Each row comes from the steps of one walk. Every step used is in the known rows, and no mark comes twice. Write the walk behind each row, first mark first.
In the rows, zero is written as 128.
Known rows:
dosovi/luzus: [139 141  69 159 108 151 122 100  96 135  63 138  99 131  82 135 115 159
 121 146 132 145 122 163 133 103 165 127 130 160 163 124 109  95 169 144
 113 156 145 106 145 151 118]
zure/nare/dubi/kude/dosovi/luzus/votunag/lalu: [176  92  66 125 129 129 121 127  95 130  38 142  79 156  82 148 113 144
 112 133  90 171 158 125 139  98 185 142  78 163 171 138 134 112 188 163
 103 109 117 130 169 116 109]
luzus/dosovi: [131 110 116 141 118 155 110 101 120 136  83 152  92 138  87 129 104 170
  85 122 126 153 185 146 117 129 168 120 108 183 155 136 125 100 173 116
 129 115 142 146 104 160 153]
relo/dubi/kude/dosovi: [197 102 122 144  97 141 133 131 123 144  47 163  90 120  84 107 147 162
 101 130 121 142 152 126 126  99 143 106 113 159 154 132 114 148 183 146
  79 105 119 130 125 167 133]
kude/dubi: [163 123 122 143  99 146 128  96 113 137  61 146 100 151  93 125 141 153
  98 123 128 148 140 157 141  88 171 125 104 134 133 123 137 127 148 131
 123 127 139 116 120 164 124]
dosovi/kude/dubi/relo/lufez/zoso: [143 151  95 156 107 150 162 125 113 139  66 132  83 139  87 131  94 156
 108 122 136 124  99 118 131  68 178 138 138 140 133 143 129 134 151 132
  86 137 110 101 132 162 126]
votunag/lalu/sogoz: [147 146 104 160 125 133 132  90  95 113  76 130  80 160  91 146 139 156
 104 149 128 158 106 195 106 119 209 141 118 178 142 114 113 100 143 110
 104 128 125 128 104 170 127]
dosovi/luzus/sogoz: [121 144  60 150 112 149 120 105 109 129  77 135  85 148  85 139 119 174
 114 125 140 151 159 166 121 118 162 136 137 173 163 141 115  72 164 156
 109 152 161  88 132 157 123]
goki/sogoz/luzus/dosovi/kude: [157 140  65 176 130 134 130  60 121 124  75 145  47 136  97 137 110 172
  88 136 114 127 163 123 132  97 190 114 124 198 166 116 113  80 214 148
 106 132 116 114 140 145 152]
lufez/relo/zure/nare/dubi/kude/dosovi: [175  86 105 121 122 151 148 136 108 162  71 135  98 101  80 139 112 140
 112 104  78 151 112  90 138  65 161 120 109 140 172 141 145 107 207 134
  58 109  51 152 147 134 117]
zoso/lufez/nare/dubi/kude/dosovi: [172 117 103 128 100 111 111 118 148 152  85 129  95 176  84 141  95 176
  88 121 105 152 157 102 128  99 165 121 144 147 146 128 148 166 161  90
  59 134  79 156 181 137 101]
kude/dubi/nare: [170 121  90 130 118 146 136 120 120 138  54 143  99 162  83 114 133 162
  83 125 118 165 108 139 142  99 177 141  93 142 120 137 128 121 157 128
 120 110 163 120 128 161 119]
zure/nare: [128 111  90 121 120 162 115 109 109 134  56 144 116 118  93 121 138 154
 100 143 126 152 131 144 130  98 178 133 103 149 151 123 131  85 189 138
 107 110 117 142 136 148 110]
lufez/nare/dubi/kude/dosovi/luzus/sogoz/lalu: [166 115  62 135 111  94 115 117 135 152  80 147  62 167  72 162  94 173
 116 109  86 164 152 144 110  82 157 143 142 181 173 128 134 131 177 157
  98 109 137 125 162 131 119]
votunag/lalu/sogoz/luzus/dosovi/kude/dubi/nare: [180 146  61 156 145 122 142  78  95 123  59 129  47 188  82 138 116 164
  87 122 121 161 114 156 107 102 230 142 113 200 133 124 125  82 166 140
 141  97 166 106 130 153 147]
votunag/lalu/sogoz/luzus/dosovi/kude: [154 151  80 170 135 126 129  58  89 112  75 129  47 168  90 147 109 160
 100 138 132 145 135 181  98 112 223 134 130 214 153 111 118  79 172 138
 134 116 135 119 124 156 152]
sogoz/luzus/votunag/lalu: [144 117 145 146 122 136 112  51  82 112  59 132  59 163  85 142 118 151
 106 137 121 136 169 183 136 117 199 145  92 206 147 124 115 130 180 143
 167 107 152 144 129 126 122]
zure/relo/dubi/kude: [156  97  92 131 127 159 143 131 112 158  41 132  82 133  80 118 139 144
 128 155 131 132 157  97 129  92 152 131  98 173 152 132 128 108 195 167
  88 104  80 137  96 178 139]
nare/dubi/kude/dosovi/luzus/sogoz/lalu/votunag: [205 110  69 152  93  85 110 128 119 103  64 146  47 161 103 159 127 177
 120 125  97 171 168 155 101  93 179 131 122 186 154 119 138 125 203 150
  69 101 132 101 128 137 121]
dubi/kude/dosovi/luzus/sogoz/lalu: [173 115  73 147  92 104 122 113 127 118  51 169  71 141  61 136 139 180
 113 137 110 152 149 149 125  98 157 137 120 163 172 124 122 124 197 160
 106 103 174  97 130 140 136]
dosovi/luzus/votunag/lalu/sogoz: [140 137  71 161 123 140 125  85  90 116  65 122  68 160  73 137 122 164
 114 135 131 164 145 172 110 123 203 138 109 186 174 129 114  91 152 130
 118 146 157  98 131 138 117]
zure/relo/dubi: [135  98 115 132 116 168 137 129 105 154  45 134  87 131  92 134 142 147
 122 135 142 124 159 119 125  89 155 123 103 182 144 140 137  98 186 155
 102 111  93 139  94 178 135]
zogu/relo: [147 119 102 145 111 149 134  96 109 131  67 134  97 141  85 166 114 175
  94 131 123 149 132 155 154 128 175 151  91 171 134 132 107 131 180 113
 129 126 114 141 113 178 127]
nare/lufez: [123 111 110 149 114 135 122  90 105 134  84 121 101 146 104 152  95 151
  90 133 144 144 126 146 123 117 151 138 110 178 126 104 125 107 177 116
  92 122 113 137 140 178 128]
votunag/lalu: [124 132 123 151 124 141 130  93  85 124  64 148  90 157  86 142 127 146
 114 152 123 147 109 188 136 120 180 139 102 176 130 120 104 127 144 126
 136 139 128 148 111 160 121]
dosovi/kude/dubi/relo: [150 140  62 151 111 140 162 114 120 133  54 133  67 145  89 121 112 144
 106 141 145 141 120 130 146  91 169 142 115 139 132 128 137 142 183 154
  88 142 130  91 137 172 138]
dosovi/luzus/votunag/lalu/sogoz/goki: [144 143  74 160 121 140 128  80  80 120  57 120  47 156  73 158 120 170
 113 136 132 164 152 186  98 121 202 142 114 193 166 119 103  85 159 137
 138 138 153 106 146 136 113]
sogoz/luzus/dosovi/kude/dubi/relo/zogu: [162 128  80 150 123 131 147  79 112 144  53 132  56 130  99 121 101 152
  90 111 126 124 196 113 144  92 183 132 115 202 133 134 141 117 209 170
 128  96 141 104 141 151 148]
relo/zure: [127 118 125 145 122 166 128 100  91 133  72 134 107 120  90 111 140 153
 103 124 123 145 121 147 123 107 175 106 128 173 150 137 116 112 181 124
 112 131  95 148 117 169 111]
zure/nare/lufez/relo/dubi/kude: [142  84  81 120 137 148 144 120 105 184  66 124 104 104  86 134  98 142
 109 115 120 142 118  78 127  84 129 137 104 154 146 109 129  84 205 150
  53 101  74 137 150 153 118]
dosovi/kude/dubi/nare: [151 143  41 143 118 140 148 109 119 124  52 142  79 164  77 104 118 152
  93 134 142 155  88 132 130  95 182 135 114 148 131 128 126 119 167 155
 113 129 142 101 151 168 121]
zoso/lufez/relo/dubi/kude: [151 118 114 132 107 137 134 116 120 164  75 134  88 134  70 121 119 170
 109 117 135 123 145  84 136 104 131 119 148 145 142 124 121 135 171 111
  44 143  69 130 139 148 106]
sogoz/luzus/dosovi: [157 115 130 146 117 144 101  66 105 133  75 142  75 139  95 143 101 166
  90 128 120 135 192 159 126 111 182 127 116 202 152 126 124  93 199 135
 152  98 153 144 122 142 152]
votunag/lalu/sogoz/luzus: [169 150 117 165 127 124 127  64  85 112  71 123  66 161  97 156 136 154
 106 151 121 144 116 204 113 103 219 145 123 196 139 107 114  93 164 126
 126 114 135 126 119 154 130]
goki/sogoz/luzus/votunag/lalu: [156 127 118 168 134 129 128  54 103 114  64 136  47 155  94 146 135 164
  95 141  99 134 160 151 147 108 201 135  89 200 153 120 107 114 194 135
 124 127 129 129 128 125 124]
zogu/relo/lufez/nare/dubi/kude/dosovi/luzus: [185 106  85 163 112 111 148 127 118 159  71 133  98 145  77 194  78 179
  99  94  79 141 131  98 137  78 178 131 114 177 150 153 112 154 159 126
  96 125 100 133 169 153 107]
votunag/lalu/sogoz/luzus/dosovi/kude/dubi: [177 149  88 167 129 122 137  57  91 121  65 131  48 178  91 145 122 157
  97 121 130 146 139 176 108  93 225 130 121 194 143 114 133  88 159 142
 143 113 144 102 124 156 151]
zogu/relo/dubi/kude/dosovi: [202  94 110 144 101 141 148 127 118 148  42 152  89 127  78 147 134 180
  92 117 110 147 148 118 151 115 153 128  88 168 142 141 104 159 193 131
 100 104 110 135 118 179 135]

Write each row's walk:
[122 130 122 136 111 163 117  92 104 147  96 112 111 144  98 149  68 161
 100 133 133 152 101 151 120 109 154 148 126 166 143 107 121  97 158  87
  98 125  93 155 134 166 133] -> nare/lufez/zoso
[135 124 116 149 123 137 122  83 105 104  77 125  65 170  80 132 135 161
  93 131 133 164 156 177 103 135 211 143  93 192 160 127 124 112 152 109
 115 118 138 128 104 151 125] -> luzus/votunag/lalu/sogoz
[124 105 113 115 122 150 122 119  96 156  82 115 104 134  92 151 113 159
 100  91 115 131 135  85 137  86 161 116 147 148 141 139 152  98 187 100
  52 139  34 155 163 132  83] -> zoso/lufez/relo/zure/nare/dubi
[147 146  69 155 100 142 142  87 112 125  57 146  81 153  88 113 124 145
 106 133 151 139 117 150 130  84 176 121 122 141 143 115 135 126 158 154
 116 147 120  97 143 174 125] -> dosovi/kude/dubi
[160  86 116 142 115 121 144 143 135 158  70 133  96 148  84 167 100 150
 111 121  92 126 150  81 116  50 181 127 103 174 155 148 156 136 164 136
  77  98  71 156 132 157 125] -> zure/relo/lufez/nare/dubi/kude/dosovi
[159 108 114 143 112 154 138 111 100 148  54 140  89 131  91 158 130 176
  96 109 131 138 148 142 145 123 155 132 102 186 129 141  99 132 178 132
 117 119 104 140 112 186 123] -> zogu/relo/dubi
[189 110 109 146  94 132 132 116 137 125  60 158  96 130  74 116 130 161
  98 157 109 153 134 139 138 104 166 128  97 141 162 120 123 151 186 126
  88 112 129 132 126 159 142] -> dubi/kude/dosovi
[140 127  99 166 112 109 122  86 119 114  64 169  62 132  89 152 159 174
  97 144 104 134 122 155 132  91 171 128 120 177 148 100 108 114 201 128
  93 115 123 127 111 149 119] -> goki/sogoz/lalu
[133 118 109 140  95 111 105  99 119  94  77 149  59 151 104 134 158 192
 109 118 133 160 165 184  84 113 186 133 123 201 136 114 137 110 191 129
 107  97 155 114  77 150 118] -> luzus/sogoz/lalu/votunag
[182 133  65 172 134 128 154  82 131 143  62 136  35 140 100 143 110 167
  84 127 105 129 170 100 155  86 187 129 110 175 144 131 130 103 223 150
  92 125 137  94 133 144 163] -> goki/sogoz/luzus/dosovi/kude/dubi/relo
[144 133  70 152 122 151 168 117 104 139  53 126  73 136  88 108 124 141
 108 124 139 141 110 116 140  87 175 123 125 146 134 140 137 139 191 152
  91 143 108  98 135 172 128] -> dosovi/kude/dubi/relo/zure
[129 127  86 123 132 158 126 122 112 146  88 113 108 155  84 134  64 170
  84 136 122 170  68 130 118 121 163 162 114 174 129 123 111  91 169  88
  96 104 124 158 143 161 127] -> dubi/nare/lufez/zoso
[114 133 117 133  97 139 135  96 123 147  82 129 107 124  83 126 123 168
  99 106 134 116 150 102 142 103 152 122 139 161 135 123 137 128 155  95
  59 143  67 133 145 148  91] -> zoso/lufez/relo/zogu
[116 122 134 134 108 154 132 102 105 152  87 123 104 130  75 129 122 168
 103 103 129 125 124 100 137 100 156 110 151 148 144 134 137 123 171  83
  67 156  64 145 138 141  98] -> zoso/lufez/relo/zure
[178 132 105 156 117 136 107  67 117 122  89 122  66 142  99 145 116 177
  79 124 124 149 180 166  95 108 213 129 132 202 164 117 134  64 195 119
 111  90 147 121 117 155 158] -> lalu/sogoz/luzus/dosovi
[166 125  95 173 104 105 121  90 123 101  65 159  57 124 109 135 170 186
 106 146 102 151 123 154 109  88 196 113 112 182 142  92 118 121 209 109
  73 118 117 121  93 138 113] -> goki/sogoz/lalu/votunag
[142 105  93 115 134 141 129 121 104 160  79 112 100 136  81 136 110 155
 106 109 104 139 131  67 140  88 159 123 142 140 147 133 143 107 196 111
  40 133  24 152 165 132  86] -> zoso/lufez/relo/zure/nare/dubi/kude
[187 108  88 151 117 113 126 117 101 119  56 140  60 174  82 157  97 145
 113 137  93 165 162 147 138 112 175 140  89 176 163 135 120 144 170 148
 102 126 121 125 155 134 122] -> nare/dubi/kude/dosovi/luzus/votunag/lalu
[174 112  98 155  64 112 112 118 122 103  56 163  70 134  93 144 155 198
 113 112 121 158 154 173 100  90 184 113 119 179 161 128 144 118 192 129
 102 115 188  92 114 130 127] -> kude/dosovi/luzus/sogoz/lalu/votunag
[157 123  93 150  80 143 123 119 127 123  64 155  91 139  84 144 132 183
 101 115 128 150 161 160 127 102 164 122 118 160 171 151 135  99 169 138
 103 138 178  92 138 149 138] -> kude/dosovi/luzus/sogoz
[162 114  66 144 133 125 129  71 106 141  65 124  61 170  94 138  72 161
  75 106 134 143 146 113 122  98 181 136 109 201 126 119 136  90 204 152
 141  88 162 116 163 152 151] -> sogoz/luzus/dosovi/kude/dubi/nare/lufez
[206 104  79 153 102 142 150 127 108 157  34 149  89 124  73 151 126 180
 108 117 111 147 144 115 155 108 151 126 100 165 155 143  98 144 194 145
 102 123 122 113 137 168 131] -> zogu/relo/dubi/kude/dosovi/luzus
[136 127  57 131 130 158 135 108 119 154  81 129  85 171  80 122  53 173
  79 101 133 168 118 103 113 110 169 137 113 171 142 132 135  87 162 111
 123 111 133 129 141 162 156] -> luzus/dosovi/kude/dubi/nare/lufez/zoso
[130 109  74 133 135 134 131 119 113 133  77 120 100 156  92 138  90 162
  76 135 131 162  93 126 121 129 161 153 101 185 114 120 114 100 187 114
  89 103 141 141 145 171 123] -> dubi/nare/lufez
[135 112 129 163 110 132 139 107 100 124  70 140 107 133  90 182 117 178
  85 106 122 121 136 134 138 106 183 135 102 183 121 146 103 135 157 114
 119 119 107 137 115 180 109] -> zogu/relo/lufez
[116 112 133 140 123 145 120  85  95 112  65 141  74 167  77 129 123 154
 103 134 129 155 161 172 130 138 187 143  80 188 151 133 115 138 152 122
 144 127 141 146 109 142 119] -> luzus/votunag/lalu
[113 102 129 151 114 146 136 124 106 130  61 136 105 132  91 158 130 150
 111 135 135 109 148 112 118  73 182 128 103 181 139 144 141 102 166 137
 103 110  94 138  99 173 124] -> zure/relo/lufez
[180 121  65 150  98 133 132 121 135 128  61 152  87 140  69 123 125 175
 109 141 113 159 154 135 132 109 160 132 114 149 176 136 121 115 182 151
  88 129 159  93 138 151 140] -> dubi/kude/dosovi/luzus/sogoz
[194 121  73 156  95 133 136 118 126 132  52 154  97 126  68 122 121 162
 114 160 107 155 126 136 140  97 163 124 110 138 176 123 115 133 186 142
  90 131 145 109 147 146 136] -> dubi/kude/dosovi/luzus
[202 111  91 154  97 142 137 132 112 152  39 160  90 117  77 112 139 163
 114 132 120 143 145 121 128  92 142 103 123 157 166 134 107 132 182 160
  81 125 135 108 142 157 128] -> relo/dubi/kude/dosovi/luzus
[128 122  78 148 107 153 113  92 103 125  64 132  84 138  73 124 112 162
 113 132 135 153 166 151 128 120 172 129 108 173 178 135 116 105 174 143
 123 146 157 106 144 134 114] -> dosovi/luzus/votunag
